Known rows, with every way that one mark hangs from another:
(viro (zotal duto vonav vula)): [ 36 -13  15 -22 -32  33  25 -20 -46  -6   0 -22  -4  -8 -12   5  -1   9
 -18]
(bobiged (zotal fizut vonav)): [ 41 -12  12   3 -15  40  -3  -2 -27 -13  28  -1  -8  -1 -31   3  15   1
  12]
(vula (zotal vonav)): [ 34 -20  13  11   0   3  17 -14 -11  -2  27  -1  -6   3 -23   8  -1 -21
  12]
(vekupa (viro zotal)): [-10  10  19 -14  -1  -2  -6 -12 -19  -1  11  -6 -11   4  19  18   4  18
  -2]
(vonav (zotal bobiged duto fizut vula)): [ 70 -27   9 -26 -17  31  31 -23 -53 -15  19 -17 -20 -39 -17  11   6   4
 -22]
(fizut (zotal duto)): [ 16   4   6   3 -13   4  27 -15 -16  -9  12  -2   6 -14  13  -5  -6  -7
   2]
(duto zotal): [-12  -2  26   5 -17   6  -1 -10   3   5  -8 -19  -6 -12 -30  14   4  -4
   4]
(zotal vula): [ 15 -12   2   4 -10   6   6 -26 -17  -4   1   3  11  -9 -13  -2   8  -5
  -3]
(viro (zotal bobiged duto fizut vonav vula)): [ 74 -19  13 -26 -40  64  22 -33 -70 -14   1 -23 -28 -23 -17   4  -8   4
 -27]
(duto (zotal bobiged fizut vonav vula)): [ 49 -23  27  -3 -39  58   5 -38 -46   2   2 -24 -28 -27 -45  14   7 -22
  -7]
(fizut (zotal bobiged duto vonav vula)): [ 56 -15   9  -5 -35  40  41 -39 -55  -9  12 -12  -4 -26   2  -8  -4 -31
  -2]
(viro (zotal fizut vula)): [ 31 -13  11  -6 -14  31  -2 -22 -38 -13   4  -3  -6 -10 -15  -2   4  32
 -12]
(viro zotal): [ -3  -1  10 -11  -6  12   0   2 -14  -7  -6 -10  -4  -1   1  -1  -5  30
  -5]
(bobiged zotal): [  6  -2  12   8 -11   9   1  -4  -4 -17  10  -1   7  -4 -24  -2  11   5
  16]
(zotal duto fizut vonav): [ 60  -8   3 -17 -21  40  16  -5 -36   1  19  -9 -25  -6 -11  13  -4 -15
 -21]
(viro (zotal duto)): [ 12   3  11 -18 -19  12  17  -4 -20 -11  -8 -17  -8  -7  -1   5 -11  22
 -18]
(bobiged (zotal duto vonav)): [ 33  -5  16  -6 -28  25  21  -5 -22 -14  16 -13  -1  -5 -28   8   6 -12
   4]
(vekupa (viro (zotal bobiged fizut))): [ 21   5  16 -18  -8  24  -8 -22 -38  -7  13  -7 -31  -8  15  17   0  14
  -9]

Rows:
[ 42 -15   9 -24  -1  10  21   8 -26  -6  26 -12 -16 -22  -8  16   6  18
 -16] | (vonav (zotal duto fizut))
[ 24  -4  13 -25 -24  28  20   0 -32  -3  -1 -23 -14  -2  -3   7  -9  13
 -16] | (viro (zotal duto vonav))
[ 66 -18  16  -2 -36  46  18 -28 -47 -20  26  -6  -3 -15 -43   7  16 -11
  -3] | (bobiged (zotal duto fizut vonav vula))
[ 53 -11  14   6 -30  30  15 -33 -34 -28  19  -1   2 -21 -42   6  13  -1
  -5] | (bobiged (zotal duto fizut vula))
[ 86 -24  12   0 -20  35  30 -33 -41 -14  27 -10 -35 -18 -30  12 -13 -32
 -10] | (vula (zotal bobiged duto fizut vonav))
[ 38 -14  25  -5 -30  53   0 -18 -33   6   1 -26 -37 -20 -35  15   1 -18
  -4] | (duto (zotal bobiged fizut vonav))
[ 48 -18  14   4 -12   4  33 -19 -17  -5  25  -8 -10  -4 -25  14  -7 -29
  -1] | (vula (zotal duto vonav))
[ 48 -15   8 -15 -33  25  32 -27 -40   1   8 -13   0 -10 -17  10   2 -27
 -17] | (zotal duto vonav vula)
[ 33 -21  12 -21 -10  -1  33  -9 -29  -6  17 -16   5 -26 -13  13  12   9
 -13] | (vonav (zotal duto vula))
[ 44 -10  12 -14 -26  32  14 -28 -45 -17   2 -10  -9 -17 -17   5  -2  24
 -26] | (viro (zotal duto fizut vula))
[ 73 -17   9   7 -15  20  27 -38 -30 -22  19  -5 -29 -24 -30  11 -15 -23
 -11] | (vula (zotal bobiged duto fizut))
[ 60 -23  11 -19 -27  64   6 -27 -63 -10   4 -16 -25 -15 -15  -4  -2  12
 -15] | (viro (zotal bobiged fizut vonav vula))
[ 68 -19   6 -20 -44  47  38 -39 -57  -6  -2 -23 -17 -24 -17   6  -6 -40
 -21] | (zotal bobiged duto vonav vula)
[ 23  -5  21 -21 -19  27   5 -31 -50  -1  12 -15 -19  -6  10  16   5  -2
  -5] | (vekupa (viro (zotal bobiged vonav vula)))
[ 16 -12  26  -6 -31  38   7 -15 -23   8  -8 -32 -26 -17 -29  13  -1 -24
   1] | (duto (zotal bobiged vonav))
[ 52 -21  15   6 -23  44   3 -22 -40 -16  28   1   0  -8 -41   1  22  -3
  10] | (bobiged (zotal fizut vonav vula))
[ 22 -16  14 -14 -20  32   9 -14 -39  -2   2 -13  -1  -1 -10  -2   4  16
  -6] | (viro (zotal vonav vula))
[ 28 -20  29  -3 -39  43  13 -35 -36   5  -7 -30 -16 -24 -40  12   6 -28
  -1] | (duto (zotal bobiged vonav vula))
[ 16 -14  26   4 -34  27   9 -40 -24  -3 -16 -25 -11 -29 -39   9   4 -19
  -3] | (duto (zotal bobiged vula))
[ 30 -11   4   9 -16  25  21 -40 -36 -13   6   0   5 -24   6 -17   0 -14
  10] | (fizut (zotal bobiged vula))
[ 42  -1  12   2 -23  26  10 -13 -21 -25  18  -3  -7 -14 -32   7   7   3
  -3] | (bobiged (zotal duto fizut))
